Each row was made from one path, in order. Every step used is in the known rows, and no mark comes twice. Write each row's path.
Known rows
t v k b: [-0.535  0.548 -0.571 -0.331 -1.511  1.839 -1.672 -0.265  1.708  0.387
 -2.015  1.592  0.185 -1.873  0.642 -1.233  0.405 -0.598 -0.124  2.203
 -1.347 -0.488 -0.216  0.813  0.307 -1.402 -0.849  2.351  0.496 -1.006
 -1.201]
t v: [-2.019 -0.217 -0.046 -0.762 -0.308  0.945  0.001 -1.143  0.867 -0.314
 -0.853  1.288 -0.122 -1.218  0.110 -0.430  0.585 -0.357 -1.090  0.753
  0.555  0.143 -0.351  0.457  0.970 -0.437 -0.460  0.042  0.351 -0.321
 -1.131]
t k v: [-1.367 -2.208  0.706 -0.729 -0.948  0.197 -0.641  1.928 -0.027  0.482
 -3.240 -0.441 -0.789 -1.463  1.185 -0.616  2.224 -1.109 -0.306  0.830
  1.324  0.668  1.231  1.251  1.896 -0.423  0.991  0.801  0.416 -1.674
 -1.770]
t k b: [-0.528 -0.796  0.819 -0.014 -2.334  1.419 -1.296  0.235  1.222  1.290
 -1.159 -0.194 -0.327 -0.596  2.569 -1.824  0.058 -0.427 -0.649  1.009
 -1.327 -1.580  1.546 -0.007  1.544 -1.116 -1.269  1.499 -0.388 -1.268
 -2.133]
r k b: [ 0.548  1.674  0.709 -0.503 -0.343 -0.762 -0.163 -1.112  1.733  0.058
  0.951 -1.148 -0.689  1.819 -0.253 -0.399 -0.452 -0.710  0.422  0.592
 -1.159 -3.009  1.266  0.638  0.494  0.871 -1.450  1.861  1.041 -1.148
 -0.409]
v r k b t: [ 0.805  1.255  2.306 -0.222 -1.205  0.462 -1.127 -1.398  1.809 -1.500
 -1.256 -0.733 -0.925  3.228 -0.815  0.734 -0.483 -1.341 -0.125 -0.112
 -2.533 -6.268  1.953  1.647  0.192 -0.358 -3.633  1.670  0.784 -0.711
 -0.238]
t b: [ 1.922  2.437  0.242  0.253  0.409  0.087 -0.480 -0.681  0.252  1.365
 -0.085 -1.423 -0.937 -1.500 -0.800  0.035  0.338 -0.769 -0.745  0.811
  0.237 -0.769  0.186 -1.506 -1.514  2.237  0.511  0.480  0.653 -1.484
 -0.401]
k v t: [-1.280  0.740  0.465  0.215  1.734  0.400 -1.669  1.464 -0.223  0.074
 -3.101  0.305 -0.665 -3.344  0.041 -0.400  2.081 -0.679 -0.418  1.407
  1.010  0.105  1.005 -0.422 -0.068 -0.805  1.801  0.516  1.381 -0.332
 -0.233]
r k v t: [-1.044  1.133  0.845 -0.326  2.119 -0.811 -1.330  1.117  0.574  0.200
 -2.302 -1.255 -1.490 -1.784 -1.441 -0.369  2.584 -1.229 -0.102  1.255
  1.600 -1.017  1.217  0.813  0.325  0.498  1.580  1.273  1.744 -0.529
 -0.019]
r b t: [ 0.471  0.851  0.613 -0.158 -0.573  1.900 -1.419 -0.467  0.474 -1.659
 -0.961  1.767 -0.417 -0.170  0.602  0.410 -1.360 -0.663  0.232  0.358
 -1.908 -1.830 -0.041  0.028 -2.135 -1.526 -1.209 -0.381 -0.417  0.490
 -0.062]
v t b r: [ 2.719  2.400  0.777  0.330  2.066 -0.035 -2.376 -0.391 -0.980  1.643
 -1.914 -1.321 -1.883 -4.085 -0.984  0.222  0.663 -0.363 -0.620  1.008
 -0.869 -2.544 -0.657 -0.680 -1.481  1.313  0.884 -0.840 -1.036 -0.301
 -0.831]
t r k b: [-0.114  0.841  0.027  1.460  0.326  0.025 -0.348 -0.878  1.824  0.894
 -0.465 -0.696 -0.105  1.315 -0.614 -0.552 -0.449  0.610  0.494  0.894
 -0.515 -2.462  1.467  0.451  2.378  1.044 -2.023  1.687  0.804 -0.254
 -2.254]
b r k t: [ 1.551 -1.503  1.103 -1.761 -0.129 -1.861 -0.201  0.693 -0.376  1.758
  0.726 -0.181 -1.494  0.369 -1.186 -0.155  1.117 -0.489  0.453 -0.603
 -0.477 -1.780 -1.538  2.338  0.439 -0.005  0.217  0.188 -1.112 -0.569
 -0.095]
v k t b: [ 2.526  0.692 -0.319 -0.688 -1.106  0.509 -1.747  1.788  0.007  3.498
 -0.716  0.327 -0.810 -3.099 -0.699 -1.240  1.717 -0.934 -0.726  1.350
  0.267  0.833 -1.896 -0.531 -2.244  0.247  1.656  1.755  0.436 -1.724
 -0.146]
r b: [ 0.341  1.202  0.001 -0.517 -0.646  1.497 -0.016 -0.158  0.657 -0.688
 -0.530  2.151  0.154 -0.516  0.691 -0.325 -1.259 -0.370  1.365  0.645
 -0.452  0.788 -0.818 -1.562 -1.723 -1.537  1.105  0.468  0.098 -0.500
 -0.190]
v k t r b c: [-0.075 -0.876 -1.489  1.097 -2.440  1.548 -1.734  1.812  1.523  1.930
 -1.975  3.118  1.873 -1.140  0.560 -2.409  0.326 -0.283  0.451  1.712
  0.839  2.342 -0.926 -1.704  1.320 -0.562 -0.025  3.545  0.883 -0.348
 -0.161]
b t v k: [-0.556 -0.489 -0.341 -0.412 -1.000  1.721 -2.367  0.244  0.810 -0.495
 -2.618  1.193 -0.339 -2.239 -0.792 -0.166  1.601 -0.763 -1.175  1.280
 -0.797 -0.664 -0.973  2.916 -0.257 -0.964 -1.478  0.484 -0.185  0.700
 -0.681]
b v r k: [ 0.490 -0.060  3.180  0.563 -1.012 -1.379  1.109 -1.114  0.330 -1.085
  0.088 -0.515 -0.691  3.675 -2.094  1.223 -0.272 -0.819 -0.047 -0.760
 -1.086 -3.437  0.056  0.789  0.901  1.694 -2.131  2.616 -1.113 -1.827
 -0.252]
v r k t: [ 0.106 -0.970  2.246 -1.609 -1.516 -0.623  0.407  0.838  0.957  1.611
 -0.379  0.675 -0.338  2.351 -1.332 -0.588  1.229 -1.191  0.291 -0.807
  0.525 -1.417 -0.869  0.612  0.526 -1.197  0.032  2.076  0.978 -1.673
  0.426]
r b v: [ 0.322  0.216  1.439  1.429 -1.315  0.849  0.284 -0.689 -0.465 -1.421
  0.843  2.847 -0.229 -0.075  0.883  0.827 -2.106  0.143  0.401  0.804
 -2.505 -0.750 -0.972 -1.266 -1.863  0.364 -0.702  1.419 -2.561 -1.216
 -0.812]
k t: [-0.213 -1.540  0.334 -0.843 -1.117  0.242 -0.311  1.331 -0.167  1.900
  0.539  1.794  0.025 -0.606  0.792 -1.070  0.873 -0.240 -0.404  0.024
  0.057  0.689 -1.007  0.027 -0.365 -1.429  0.886  0.503 -0.053 -0.626
  0.124]
t k v r: [-1.360 -2.029  2.207 -0.977 -1.740  0.828 -0.012  1.546  0.421 -0.146
 -5.152  0.183 -0.217  0.159  0.671 -0.016  2.022 -1.530  0.370  0.186
  1.023 -0.447  1.396  0.323  2.006 -2.062  0.316  1.844  0.835 -2.505
 -1.489]

Write each row's path
[-1.640 -0.259  2.071 -0.692 -1.418  2.125 -0.607 -1.572  1.131 -1.685
 -3.365  1.526 -0.073  0.806 -0.475  0.798  0.354 -1.106 -1.090 -0.196
 -0.891 -3.152  0.351  0.907  0.666 -1.928 -2.487  0.414  0.395 -0.641
 -0.710] -> b t v r
[-0.786 -1.707  1.274 -1.010 -1.584  1.866 -1.653  1.785  0.453 -0.766
 -4.012  0.964 -1.289 -1.660  1.736 -0.255  1.221 -1.651  0.037  1.272
 -0.467 -0.841  1.394  1.211  0.010 -1.703  0.017  0.454  0.127 -1.262
 -1.897] -> r b t k v
[-0.593  0.267 -0.809  1.466  0.205  2.356 -0.398 -0.082  0.850  0.150
 -2.043  2.753  0.821 -1.248  0.568 -0.524 -1.525  0.995  1.435  0.927
  0.258  1.437 -0.621 -1.730  0.388 -1.339  0.361  0.139 -0.071  0.306
 -2.027] -> t r b
[ 1.768  0.378  0.463 -0.212  0.017 -0.024 -0.713 -0.825 -0.146 -0.076
 -0.878  0.092 -0.558 -0.585  0.854  0.643 -1.184  0.111  0.981  0.437
 -2.987 -3.172  0.374  0.760  0.095 -0.687 -1.054 -0.446 -1.541 -0.515
 -1.306] -> k b r
[ 2.169  0.666  2.489  1.066 -1.127 -1.468 -0.108 -0.354 -0.449  1.958
  2.415 -0.370 -1.817 -0.194 -1.210  0.200  0.434 -0.731 -1.650  0.768
 -1.266 -2.739 -1.017 -0.286 -1.620  3.725 -0.653  2.387 -1.704 -2.746
 -0.824] -> r k t b v
[-1.192  0.404  2.194 -1.584 -0.542 -0.130  0.961 -1.540  1.929 -0.584
 -1.798 -0.200 -0.588  2.267 -2.133  0.156  0.951 -1.262 -0.036 -0.364
  0.912 -2.291 -0.211  1.281  1.842 -0.208 -1.099  1.910  1.579 -1.529
 -0.453] -> t v r k
[-0.405 -1.017 -0.277  2.413  0.539  1.531 -1.577  0.093  0.028 -0.114
 -1.970  0.448  0.121 -0.518 -0.510  0.616 -0.099  1.356 -0.944  0.337
 -0.581 -1.569  0.962  1.037  1.693  0.327 -2.517 -1.118 -0.730  1.760
 -1.872] -> b t r
[ 1.399  0.148  3.285  1.044 -2.210  0.365  0.240 -0.385 -0.553  1.235
 -0.652  1.507 -0.453  0.414 -0.360  0.695 -0.064 -0.838 -1.168  0.124
 -1.867 -2.591 -0.666 -1.971 -1.275  0.777 -0.878  2.567 -1.458 -3.331
 -0.736] -> k t b v r
[-0.116 -2.694 -1.121  1.451 -0.617  1.492 -1.601  2.783 -0.061  2.893
 -2.371  2.220  0.764 -2.297 -0.202 -1.336  1.502  1.242  0.031  0.940
  0.664  2.475 -1.806  0.636  1.749 -1.425  0.477  0.989 -0.452  0.570
 -1.662] -> v k t r
[ 1.414  1.199  0.204  0.007 -1.997 -0.859 -0.885  0.007  1.097  2.706
  0.966 -0.771  0.228 -0.389  0.151 -1.866  1.155 -1.413 -1.898  0.945
  0.823 -0.669  0.753 -2.238 -0.228  2.619 -0.312  3.077  1.531 -2.107
  1.123] -> k t b c
[ 1.165 -0.123  0.433  1.094 -1.730  1.024 -1.105  0.906 -0.465 -0.615
 -0.578  2.860 -0.015 -1.321 -0.043  0.167 -0.789 -0.340  0.785  1.342
 -2.411  0.607 -2.123  0.085 -2.011 -0.117 -0.171  2.312 -2.335 -0.943
 -0.456] -> r b v k
[-0.589 -1.074 -0.455  0.810 -0.782  2.566 -0.510  1.232  0.661  1.745
 -1.637  4.257  0.776 -1.787  1.162 -1.212 -0.789  0.896  1.125  0.873
  0.227  1.926 -1.543 -1.902  0.100 -2.296  1.064  0.495 -0.264 -0.131
 -1.966] -> k t r b
[-2.132 -1.870  0.379 -1.430 -1.352  1.129 -0.184 -0.086  0.796  1.394
 -0.527  2.690 -0.199 -1.766  0.906 -1.444  1.214 -0.476 -1.385  0.791
  0.584  0.764 -1.343  0.328  0.606 -1.618  0.441  0.475  0.121 -0.948
 -0.924] -> k t v
[ 0.714 -0.437  1.232  0.110 -0.310  1.270 -2.900  0.576  0.100  1.477
 -2.853 -0.129 -1.324 -3.033  2.068 -1.354  0.414 -0.116 -0.502  1.297
 -2.296 -3.057  0.638  0.766  1.287 -1.452 -0.794  0.146 -2.066 -0.167
 -2.298] -> v t k b r
[-0.289 -0.505  0.700  3.180 -0.892  1.568  0.004 -0.411 -0.272 -0.607
 -0.561  3.364  0.351 -0.673  0.626  0.766 -2.194  1.189  0.318  1.076
 -2.007 -0.127 -0.889 -1.445  0.060  0.743 -1.215  1.060 -2.564 -0.493
 -2.508] -> t r b v
[-0.727 -0.230  1.707 -0.832 -0.395  0.257  0.775  0.641  0.282 -1.115
 -4.185  0.602  0.131  1.074 -0.623  1.147  1.067 -1.422  1.130 -0.081
  0.614 -0.772  1.092 -0.272  0.552 -1.653  0.621  1.469  1.673 -2.247
 -0.094] -> k v r
[ 0.989 -0.404  1.021 -1.626  1.462 -2.533  0.465  0.607 -0.422 -0.825
 -1.918 -1.817 -1.892  0.309 -1.910  1.535  1.544 -1.172  1.550  0.072
  0.112 -2.070  0.515  3.037  1.126  1.277  0.642  0.119  0.268 -1.297
 -0.729] -> b r k v
[-2.019 -1.473  1.886 -1.469 -2.135  1.743  0.298 -0.294  1.063  0.880
 -2.665  3.017  0.349  0.179  0.240 -0.660  1.012 -1.076 -0.641 -0.048
  0.530 -0.443 -0.930 -0.482  0.880 -2.997 -0.070  1.473  0.798 -1.845
 -0.696] -> k t v r
[-0.188 -0.342 -0.114  1.328  1.067 -0.730  0.133 -0.115  0.856  0.775
 -0.411 -1.064 -0.253  1.118 -2.069 -0.157  0.614  0.709  0.381 -0.014
  1.317 -0.683  0.086  1.203  2.844  2.083 -1.126  0.476  0.461  0.711
 -1.730] -> t r k
[-0.889 -0.498  0.161  0.589  1.593 -1.186  0.443  0.908  0.555  0.048
 -2.513 -0.977 -0.754  0.274 -1.840  0.714  1.718 -0.066  0.881  0.536
  2.013 -0.088  1.267  1.591  2.826  1.573  0.273  0.836  1.452 -0.553
 -1.935] -> t r k v
[-0.657  1.161  1.166 -0.785 -1.913  0.521  0.429 -0.053  1.791 -1.375
 -3.301  1.780  1.284  1.965  0.382 -0.244  0.027 -2.071  1.185  0.760
  0.779 -0.152  1.594 -2.503  0.373 -0.797 -0.104  3.859  2.506 -2.656
  1.091] -> k v r b c
[-0.977  0.105  1.090  0.549 -1.226  2.060 -2.879  0.587  1.278  1.832
 -2.168  0.103 -0.588 -2.563  2.600 -2.652  0.765 -0.543 -1.423  1.935
 -1.141 -1.947  1.468 -0.712  1.045 -1.586 -0.575  1.683 -0.120 -0.606
 -1.853] -> v t k b
[-0.884  1.457  2.115 -1.099 -1.410  0.607  0.233 -2.105  2.692 -0.589
 -1.711  0.279 -0.475  2.284 -0.573 -0.374 -0.115 -1.417  0.215  0.612
 -0.766 -3.862  1.220  0.428  1.418 -0.796 -2.180  2.911  1.692 -2.242
 -1.202] -> t v r k b
[-0.229 -1.424  1.271 -0.533 -2.339  2.554 -2.274  0.733  0.656 -0.308
 -2.045  1.100 -0.919 -1.074  1.944 -1.266 -0.072 -0.773 -0.732  0.708
 -1.222 -1.563  0.248  0.736 -0.152 -1.713 -1.326  0.120 -0.993  0.059
 -1.614] -> r b t k
[ 0.062 -0.690  2.775  1.381 -1.717  0.256  0.810 -0.786 -0.423 -1.267
 -1.077  1.417  0.154  2.055 -0.237  1.475 -0.940 -0.203 -0.301 -0.533
 -2.049 -2.439 -0.007 -0.764  0.150  0.149 -1.886  1.903 -1.905 -1.601
 -0.257] -> b v r
[-0.449  1.129  1.702  2.588 -0.046  0.935 -2.081 -0.641 -0.015  0.001
 -0.100  1.260 -0.509 -2.139  1.251 -0.501 -0.554  0.280 -1.794  1.770
 -2.950 -3.209  0.805 -1.319 -0.675  0.550 -1.572  1.903 -1.912 -0.579
 -0.954] -> k b v t
[ 0.063  1.042  1.460 -1.063 -1.410  2.163  0.512 -0.397  1.086 -1.143
 -2.656  2.814  0.596  1.076  0.460  0.079 -1.528 -0.850  1.863 -0.010
 -0.559 -0.157 -0.493 -2.272 -1.428 -2.847  0.715  1.502  0.747 -1.344
 -0.073] -> v r b
[ 1.824  0.127  1.106 -0.924  1.114 -2.397  0.141 -0.496 -0.257 -0.137
  0.215 -1.961 -1.645  1.250 -2.121  0.820  0.216 -0.307  0.965 -0.616
 -0.667 -2.758 -0.662  2.653  0.925  1.527 -0.730 -0.235 -0.982  0.087
 -0.375] -> b r k
[ 0.875  1.209  1.240 -0.008 -0.405  0.032 -1.409 -1.310  1.536 -1.108
  0.430 -1.322 -1.310  1.958 -0.534  0.212 -0.409 -0.866 -0.613  0.434
 -2.569 -5.476  1.906  2.126 -0.182  0.560 -3.436  0.998  0.067 -0.077
 -0.556] -> r k b t
[-1.606 -0.530  0.638 -0.340 -0.646  1.469 -1.200 -1.388  0.794 -1.295
 -1.224  1.038 -0.639 -0.977 -0.068  0.139  0.620 -0.456 -1.981  0.634
 -0.892 -2.295  0.325  1.896  0.267 -0.441 -2.148 -0.732 -0.093  0.469
 -1.036] -> b t v
[-1.972 -0.408 -0.558  2.446  2.228  1.279 -1.851  1.565 -0.022  1.009
 -4.474  0.751  0.057 -3.777 -0.360 -0.548  1.778  1.017 -0.327  1.601
  1.860  0.653  1.090 -0.481  2.327 -0.301  1.047  0.060  1.033  0.684
 -2.194] -> k v t r
[-1.124  1.118 -0.561  2.008  1.076  3.013 -1.823  0.527  0.798  0.896
 -3.122  2.969  0.501 -3.251  0.663 -1.360 -0.750  1.164  0.695  1.650
  0.542  1.128 -0.625 -2.570  0.096 -1.674  1.078  0.292  0.318  1.054
 -1.851] -> v t r b
[ 1.268  3.195  0.444  0.862  1.450  0.727 -2.056 -0.239  0.233  2.037
 -1.040 -1.216 -1.235 -3.800 -0.682 -0.930  0.999 -0.728 -1.474  1.548
  0.530 -1.180  0.279 -2.211 -1.883  1.498  1.242  0.626  0.909 -0.711
 -0.270] -> v t b
[-1.542  0.486  0.734 -0.809 -1.101  2.830 -1.150 -1.523  1.241 -1.637
 -1.799  2.799 -0.458 -1.250  0.594  0.096 -0.633 -0.845 -0.814  1.225
 -1.172 -1.605 -0.192  0.568 -1.206 -1.840 -1.446 -0.358  0.110  0.065
 -1.193] -> r b t v
[-0.641  0.585 -0.941  1.769 -1.294  1.071 -0.456 -0.371  1.884  0.231
 -1.319  1.653  1.812  0.290  0.590 -1.258 -1.015  0.192  0.405  1.127
  0.796  0.902  0.886 -2.418  1.961  0.749 -1.018  2.387  1.205 -0.057
 -0.589] -> t r b c
[ 0.916  3.326  1.149 -0.018  2.284 -0.839 -1.602  0.203  0.505  1.538
 -2.183 -2.561 -2.230 -3.205 -2.067 -0.364  2.529 -1.758 -0.838  1.818
  1.661 -1.761  1.120 -0.729 -1.162  2.417  1.771  1.575  2.173 -1.897
 -0.502] -> r k v t b
[-1.283  1.627  1.513 -0.599 -2.611 -0.522 -0.028 -2.366  3.596 -0.576
 -0.870 -0.475  0.901  3.381 -0.491 -1.322  0.348 -2.105 -0.707  0.916
 -0.062 -3.780  2.454 -0.438  2.916  1.360 -3.367  4.838  2.677 -2.301
  0.122] -> t v r k b c
[ 0.766  1.091 -0.948  0.620 -2.348 -0.177 -1.807  0.176  1.996  0.431
 -0.558 -0.139  1.416  0.620  0.755 -1.639  0.377 -1.120 -0.174  1.710
 -1.053 -0.953  1.501 -0.452  1.120  0.889 -2.133  4.157  1.367 -0.919
  0.888] -> v k b c
[-1.446 -1.226  1.033  0.408 -0.532  1.586 -2.736  1.572  0.173  2.036
 -2.402 -0.324 -0.682 -3.322  1.498 -2.458  1.873 -0.312 -1.738  1.149
  0.710  0.065  0.281 -0.040  1.411 -0.935  0.449  0.572 -0.390  0.364
 -1.318] -> v t k
[-1.405  0.013 -0.614  2.917  1.949  1.768 -2.006  0.639  0.160  1.519
 -2.793  0.819  0.505 -3.052 -0.354 -1.071  0.764  1.536 -0.919  1.087
  1.035  0.425  0.340 -1.120  1.849 -0.221  0.042 -0.179  0.059  1.770
 -1.723] -> v t r
[-0.217  1.743  2.216  2.089  0.366 -0.251 -1.804 -0.827  0.553  0.108
  0.666  0.045 -1.318 -0.797 -0.031 -0.555 -0.238 -0.109 -1.414  1.453
 -2.693 -4.243  0.947 -0.163 -0.229  1.623 -1.872  2.746 -1.349 -0.707
 -0.697] -> r k b v t
[-0.594  1.098  1.691  1.995  0.085  1.606 -1.625 -0.141 -0.439 -0.546
 -0.486  2.728 -0.598 -2.745  0.860 -0.325 -0.892  0.019 -0.718  1.665
 -1.853 -1.124 -0.821 -1.980 -2.019 -0.380  0.227  1.410 -1.970 -0.147
 -0.533] -> r b v t
[-0.743  1.857 -0.002  2.277 -0.119 -0.471 -1.904 -0.850  2.875  1.169
 -0.638 -1.205  0.843  0.539 -0.473 -2.252  0.556 -0.185 -1.187  1.672
  0.329 -3.063  2.824 -1.053  3.343  2.554 -2.780  3.928  2.052  0.081
 -0.325] -> v t r k b c
[ 3.458  2.047  1.079 -0.842  1.430 -2.192 -0.101 -1.150 -0.098  1.020
  0.295 -3.075 -2.312 -0.026 -2.598  0.935  0.461 -0.815  0.402 -0.143
 -0.538 -3.354 -0.616  1.517 -0.388  3.279 -0.243  0.035 -0.414 -1.003
 -0.732] -> t b r k
